In the rows, zero is written as 128.
Known rows, with every way that one mark hangs from another:
q578[q13[q677 q965[q833 q863]] q663[q370]]: [135 174 152 129 184 163  94 127  53  93 124 157 141 158 154 162 129  81
 124 129 102 109  89 127  84  90 144 111 131 109 184 102 127 122 166 109
 148 174 106 167 171  93 129 118 130 128 147 127 118]
q996[q370[q663[q578[q13[q677]]]]]: [108 142 140 143  97 127  58 114  96  86 134 133 129 143 161 130 103  94
 165 119 118 134  77 140 120 117 145  89 136 144 123 121 227 106 143 133
 106 141 112 119 143 136 136  90 114 126 129 136 146]
q179[q883]: [ 94 147 138 159 132 121  83 128  93 110 136 137 144 145  86 141  90 148
 171 139 112 140 147  89 101 144 111 103 131 130 137 171 142  61 162 127
 149 132 126 143 109 137 133  86 162 110 117 116 102]
q863[q965[q13[q677] q652 q833]]: [174 136 126 126 166  84 142 156 183 128 143 105 118 102 169 147 133 118
 174 111 122 116 133  95 143 149 109  97 158 109 182 156 151 124 167 169
 103 155 145 108 148 132 147 113 145  80 121 116 101]
q370[q663[q578[q13]]]: [ 72 160 153 165 156 139  93  89  53 106 132 143 146 129 135 115  86 108
 155 143 115 139 133 130 120 109 156  93 133 168 167 125 197 103 160 132
  94 145 100 137 142 130 139  74 107 136 117 134 118]
q996[q370[q663[q578[q13[q965[q652 q863]]]]]]: [119 147 138 148  61 124  84 112  88 110 146 130 134 127 169 129 109  99
 161 107 100 127  42 142 119 124 151  72 138 143 118 113 222 127 140 142
 110 140 103 121 145 148 133  92  97 120 130 132 129]
q863[q965[q13 q652]]: [148 130 123 152 157  88 119 135 147 138 138  89 125  92 148 141 117 121
 175 119 109 123 118 111 154 154  85 101 150 129 183 175 137 117 177 171
  84 150 139  99 136 144 152  95 136  88 116 130  91]
q15[q833[q965]]: [122 115 146 179 126  96  41 135 135 130 117 126 140  96 125 157  98 158
 157 153 133 124 129 128 102 138  32  89 127 129 195 150 199  79 177 143
 138 136 135 122 137 149 143  83 156  99 105 111 153]
q965[q13 q652 q833 q863]: [153 168 138 133  59 107 196 158 165 175 175 132 132  67 179 161 135 164
 146 115 101 115  84  59 118 138 171  50 146 120 169 128 135 152 154 205
 154 163 133 121 150 146 139 115  93  88 116 103   4]
q13[q677 q965[q833 q863]]: [149 167 148 115 122 112 127 149 158  95 125 162 133 138 159 147 137 122
 162  89 130 105 143  80  63 119 149  84 151  57 177  95 139  98 151 115
 189 154 117 141 166 131 134 152 157  94 116  87 183]
q370[q663[q578[q13[q677 q965[q652]]]]]: [ 89 159 153 150 153 131 106 106  79 102 131 145 142 131 154 118  97 105
 155 128 109 128 125 127 117 108 168  84 143 142 169 109 164 118 154 129
 101 149  87 139 156 134 141  94 110 126 120 118 137]
q370[q663[q578[q13[q677 q965[q863]]]]]: [ 87 165 152 150 144 134 108  98  74 101 128 143 146 133 154 114  99 101
 158 125 113 129 133 127 107 103 167  84 140 143 170 101 193 116 154 125
 106 151  87 139 159 129 135  95 113 129 122 117 136]
q833[q965[q13 q652 q863]]: [172 154 133 140  64  96 120 148 148 165 144  97 142  35 175 148 137 163
 146 103 101 119  98  91 125 156  95  64 135  97 165 128 115 120 168 184
 110 156 148 103 159 142 134 100 120 109 117 118  79]
q13[q677]: [108 148 150 136 163 113  77 136 151  74 109 150 127 145 134 133 109 121
 164 121 136 124 179  91  96 119 118 111 143  89 185 138 108  60 165 123
 147 150 129 125 143 134 149 126 163 117 110 111 156]
q863[q965]: [137 136 132 161 183  97  87 112 115 112 117 105 129 117 119 122 107 106
 181 119 126 129 150 119 129 147  66 125 140 131 185 175 185  70 182 135
  97 137 148 108 124 134 148  89 161 108 116 137 143]
q663[q370 q578[q13[q677]]]: [ 85 142 144 129 213 160  58  97  72 100 120 144 142 190 146 116 118 142
 121 151  86 126 151 122 107 106 101 138 121 112 114 153 187  66 167 122
 115 149 129 107 120 167 136  88 126 163 116 145 128]
q578[q13 q663[q370]]: [ 94 163 152 166 200 171  58 105   7 103 124 143 142 148 115 156  99  92
 121 161  99 130  91 140 110 101 115 128 114 161 184 147 121  93 180 123
 116 163 121 156 139 101 140  77 120 148 140 159  74]
q482[q677]: [ 94 147 144 155 158 137  61 139  58 100 136 144 136  92 110 142  96 128
 160 156 128 134 144 106 102 124 109 101 138 129 174 183  97  55 165 143
 140 147 134 118 115 112 131  90 141  91 103 153 170]
q663[q370]: [ 89 145 135 149 191 142  59 121  83  92 128 137 137 126 121 131 106 136
 135 143  97 115 133 110 106 120  93 130 118 133 173 150 154  48 171 127
 140 135 123 122 114 164 145  98 142 140 101 154 132]
q663[q370 q578[q13[q677 q965[q833]]]]: [ 99 146 143 120 212 162  67 105  70 105 126 152 142 193 151 127 127 143
 117 143  88 119 138 121  96 107 111 129 124 100 105 140 192  77 162 115
 132 151 126 115 129 162 134  98 128 150 117 138 153]
q179[q466 q965[q13 q652 q833 q863]]: [162 120 124 123 112 115 215 168 138 174 171 116 139 121 136 145 131 165
 174 107  83 137  82 110 164 174 119  55 156 134 122 165 137 147 149 151
 170 158 103 147 108 138  90 104 133  75 122  79  63]
q883[q179[q965]]: [103 128 150 148 147 140 117 152  54 141 128  92 144 132 107 153 118 115
 149 144 106 122 132  98 126 133  66 120 118 177 152 151 101  52 155  97
 135 132 127 155 105 155 110  90 149 124 129 128 151]
q179[q883 q965[q13[q677] q652 q863]]: [167 122 118 124  86  88 173 168 153 145 148  94 144 115 142 150 124 160
 187 109  82 131 107  81 142 163 129  67 157 112 106 163 134 147 140 138
 143 145  95 141 109 135 102  95 164  78 134  74  44]
q370[q663[q578[q13[q965]]]]: [ 75 161 151 163 154 141  91  93  51 109 132 143 147 131 137 121  90 108
 155 139 113 135 125 131 114 110 157  90 134 160 166 117 192 108 159 126
 101 145  95 139 148 131 139  80 110 131 117 130 139]
q578[q13[q677 q965[q652 q833]] q663[q370]]: [139 166 153 130 195 159  88 137  60  94 129 159 135 158 155 168 126  86
 120 135  97 108  81 130 101  98 147 109 134 110 181 114  86 126 164 112
 142 172 106 167 168 102 137 117 127 126 143 129 117]
q578[q13]: [ 71 151 155 174 152 148  50  77  53 145 117 120 138 150  97 137  88 126
 135 158 112 150 119 121  92 131 111 120 121 124 142 179 132  76 182 137
 125 153 148 137 131 118 153  86 133 118 124 146 102]
q15[q833[q965[q13 q652 q863]]]: [142 119 137 168  85  87  84 146 165 156 133 111 139  68 157 163 111 168
 153 143 115 116 102 117 114 140  52  63 135 121 197 139 181 122 171 174
 132 147 124 113 150 158 141  92 133  87 106  99  99]
q466[q179[q965[q833 q863]]]: [127 124 159 151 114 150 111 152 109 135 153 125 154 107 114 140 118 119
 199 106 123 140 170  84 114 165  95  75 127 170 167 139 162  95 164  84
 147 133 128 147 100 161 124  78 156 121 138  99 149]
q466[q179[q883 q965[q13 q652 q833 q863]]]: [138 118 144 139  87 142 137 174 130 154 175 110 158 106 123 156 121 137
 205 110 103 141 149  70 134 179 111  55 135 167 136 146 133 131 153 105
 143 136 112 153  98 165 114  77 153  99 145  80  97]
q965[q833 q863]: [135 176 154 148  98 118 153 125 121 137 145 155 139 105 137 136 121 143
 155 114 123 121 128  73  80 127 143  85 133 124 172 130 202  86 160 152
 173 145 146 136 134 134 132 105 127 116 117 115  83]

Rows:
[135 109 146 130 119 141 114 184 143 135 168 115 151 121 122 162 119 133
 206 116 113 141 165  73 137 177 110  64 138 157 139 148 109 122 154  95
 140 138 113 155 103 161 119  84 165  98 143  79 126] | q466[q179[q883 q965[q13[q677] q652 q833]]]
[130 122 153 147 104 147 117 158 108 136 161 121 161 124 101 144 114 127
 208 110 114 144 170  76 115 173  98  72 129 169 139 146 167  99 157  79
 153 128 118 162  91 159 112  73 170 113 145  85 133] | q466[q179[q883 q965[q833 q863]]]
[126 111 137 163 126  96  46 147 162 126 121 118 135  93 145 171 105 158
 158 153 136 123 132 121 107 135  40  82 133 116 194 142 185  99 173 154
 134 147 130 115 151 144 142  95 155  87 105 105 142] | q15[q833[q965[q13[q677]]]]
[126 119 144 141 100 149 122 167 117 145 168 110 159 113 111 158 118 132
 207 114 114 146 166  73 122 174 101  65 130 172 137 146 159 116 157  95
 146 136 117 153  98 153 111  73 162 101 145  86 114] | q466[q179[q883 q965[q13 q833 q863]]]
[153 156 149 117 136 105 119 164 167  99 133 165 124 136 162 154 134 128
 155  97 123 102 131  84  88 128 151  82 157  57 175 112  80 102 149 122
 179 152 117 141 162 143 145 152 152  89 111  90 183] | q13[q677 q965[q652 q833]]
[ 83 165 150 161 138 139 107  91  55 114 133 142 149 125 144 116  94 107
 156 129 109 132 122 130 109 108 162  83 135 157 164 110 200 116 157 130
 105 147  91 140 151 130 136  83 106 132 120 125 125] | q370[q663[q578[q13[q965[q863]]]]]
[ 99 153 158 140 162 144  82 101  79 124 122 157 140 188 135 135 115 142
 141 134 116 139 149 111  92 121 120 109 135  99 110 154 172  85 164 125
 135 155 141 118 138 139 139  94 128 131 121 118 143] | q663[q578[q13[q677 q965[q833]]]]
[126 168 152 132 208 166  71 129  47  86 124 160 137 166 143 170 122  82
 122 139 107 114  92 131  89  93 138 119 129 115 179 114 112 112 167 104
 146 171 111 168 167  93 134 114 135 127 143 134 136] | q578[q13[q677 q965[q833]] q663[q370]]
[ 91 163 154 156 144 136 113 102  64 119 143 148 144 123 148 124  97 113
 151 134 109 130 112 125 118 113 172  80 139 157 162 116 189 121 154 135
 108 146  97 143 150 133 139  84 103 126 119 123 121] | q370[q663[q578[q13[q965[q652 q833]]]]]
[ 93 115 135 132 157 154 144 167  67 152 145  86 144 153 103 160 120 123
 152 148  97 131 121 114 151 145  58 106 125 180 142 155  73  69 154 108
 144 148 109 161 108 151  93 100 142 101 125 115 140] | q883[q179[q466 q965[q13]]]
[109 161 153 145 215 163  60 118  47  78 113 148 137 165 135 154 109  80
 126 151 105 123 116 134 106  92 128 130 125 132 189 131 103  94 175 114
 120 170 114 156 154  96 140  99 134 144 140 144  98] | q578[q13[q677] q663[q370]]
[107 123 146 131 166 152 154 166  64 149 145 106 144 161 100 151 123 122
 153 143 103 128 127 110 140 144  68 110 124 178 139 150 101  56 151  94
 159 141 118 172 103 151  89 100 148 110 128 112 159] | q883[q179[q466 q965[q833]]]
[132 118 144 129 107 145 122 171 138 131 163 113 156 123 121 156 122 127
 211 109 118 142 176  70 120 170 107  66 135 157 137 138 151 120 155  90
 147 140 114 154 105 151 111  85 169 101 147  79 128] | q466[q179[q883 q965[q13[q677] q833 q863]]]
[130 111 107 128 120 122 179 158 110 152 160  98 153 158  95 143 112 165
 195 121  78 153 107 115 154 180  95  70 150 139  88 178 151 124 149 123
 165 150  83 158  91 126  75  88 169  72 128  72  70] | q179[q466 q883 q965[q13 q863]]
[134 115 146 177 113  88  56 140 149 139 124 124 137  88 137 156 101 163
 153 148 122 118 113 126 113 141  40  79 133 123 197 150 176  93 173 154
 136 136 130 121 138 159 145  87 147  97 104 107 137] | q15[q833[q965[q652]]]
[ 78 159 153 154 164 136  93  98  73  95 126 145 142 136 145 114  90 104
 159 137 118 136 145 127 118 103 162  94 137 155 169 116 190 104 158 128
  96 149  97 138 149 127 140  85 114 136 119 126 130] | q370[q663[q578[q13[q677]]]]
[158 146 133 144  97 102  87 151 137 155 142  99 136  47 160 160 127 165
 146 119 108 125 106  96 133 160  85  77 134 104 161 145  92 105 171 178
 106 153 155 104 152 141 142  94 131 111 112 127 104] | q833[q965[q13 q652]]
[ 97 142 143 123 201 155  68 106  77 110 125 146 142 187 157 122 125 142
 117 139  77 117 128 125 106 110 107 126 128  97 111 143 160  84 163 120
 123 151 118 110 129 174 139 100 122 151 115 137 141] | q663[q370 q578[q13[q677 q965[q652]]]]
[166 165 139 111  76  98 200 174 206 149 164 137 126  83 200 159 145 153
 151 105 108 107 106  56 112 128 180  52 155  91 174 112 115 156 148 196
 158 170 126 122 166 141 137 137 105  83 119  89  27] | q965[q13[q677] q652 q833 q863]
[158 173 155 144  71 101 186 143 149 155 158 154 135  88 161 131 129 153
 149 105 102 110  98  68 102 135 162  65 143 112 175 128 149 114 154 172
 167 146 138 134 136 153 138 113 108 110 118 105  51] | q965[q652 q833 q863]
[179 154 133 123  77  92 123 156 176 148 136 100 138  47 191 146 144 156
 151  98 107 113 116  86 121 150 102  66 143  77 170 116 101 123 164 177
 113 161 144 104 168 140 134 116 132 108 118 106  96] | q833[q965[q13[q677] q652 q863]]
[171 141 138 149 167  86 135 133 142 134 138 118 124 104 141 129 122 118
 174 110 117 117 125 103 137 153  95 106 149 124 179 168 177  97 171 152
 109 139 154 116 129 142 147  97 145 100 120 126 113] | q863[q965[q652 q833]]
[118 157 132 129  96 113 132 142 167 119 133 121 133 102 166 149 124 135
 161 115 119 122 142  75  99 121 136  78 144  99 184 121 128 117 162 169
 141 168 119 110 159 132 139 126 129  95 114 106  67] | q965[q13[q677] q863]
[126 162 150 138 195 157  73 130  54  89 121 151 136 160 149 161 120  83
 121 134  92 110  81 139 104  98 134 113 134 109 184 118  67 122 169 110
 132 172  99 161 166 107 140 116 129 127 141 132 120] | q578[q13[q677 q965[q652]] q663[q370]]
[149 169 148 143  83 112 148 140 122 146 150 153 138 105 148 148 130 142
 149  97 103 107  87  85  84 138 145  67 145  92 169 120 127 115 154 142
 180 145 121 139 147 153 140 125 122  96 114 101 124] | q13[q965[q652 q833 q863]]
[ 82 145 142 141 199 167  54  91  39 121 128 142 147 181 134 125 116 147
 115 150  78 125 122 130 101 114  92 131 118 121 105 155 192  73 168 119
 121 145 125 111 119 171 138  82 119 157 114 150 140] | q663[q370 q578[q13[q965]]]
[133 101 109 128 132 115 168 174 119 156 167 100 145 157  95 150 107 173
 189 128  71 152  93 120 177 190  97  68 155 138  86 195  95 130 147 130
 155 148  83 159  86 139  86  87 164  69 125  75  67] | q179[q466 q883 q965[q13 q652]]
[106 146 144 119 202 156  79 110  81 112 131 152 140 186 159 126 129 145
 115 139  80 116 128 119 104 111 114 122 128  97 106 140 175  88 160 122
 131 151 123 114 130 169 135 101 120 148 116 135 139] | q663[q370 q578[q13[q677 q965[q652 q833]]]]
[160 120 122 133 109 101 160 172 119 160 167 108 141 115 119 172 117 174
 180 130  91 140  96  80 147 173 126  73 148 140  92 185 154 135 143 142
 152 138 118 150  95 129 106  74 160  77 131  90  50] | q179[q883 q965[q13 q652 q833]]
[119 117 160 154 137 155  86 153 100 129 152 128 152 116 104 147 111 120
 198 115 128 144 176  89 122 167  86  83 125 174 164 151 147  85 166  80
 143 130 132 149  96 161 128  75 161 121 135 105 168] | q466[q179[q965[q833]]]
[ 91 169 153 156 138 139 118  97  57 117 140 147 148 123 147 120  98 110
 154 130 113 131 121 122 107 107 170  81 136 156 162 108 216 118 154 132
 113 148  97 143 152 128 134  84 104 128 122 123 123] | q370[q663[q578[q13[q965[q833 q863]]]]]
[105 125 143 135 142 148 163 158  67 150 138  94 149 154 106 137 124 118
 154 134  91 124 124 112 137 143  61 104 125 172 148 142  95  62 152  97
 152 142 108 167 106 158  88 104 143 114 130 108 141] | q883[q179[q466 q965[q863]]]
[132 119 131 144 139 121 161 137 101 139 137 118 147 149 100 117 112 146
 183 108  92 144 119 132 145 167  84  84 147 137 132 171 155  94 160 109
 166 145 101 149  94 136  92  95 160  98 118  90 116] | q179[q466 q965[q863]]
[166 166 148 113 103 100 152 162 180 110 134 161 130 126 177 144 143 127
 156  83 115  96 122  77  78 124 160  70 159  50 176  95 102 118 147 129
 185 156 111 140 167 145 138 158 143  89 117  81 159] | q13[q677 q965[q652 q833 q863]]
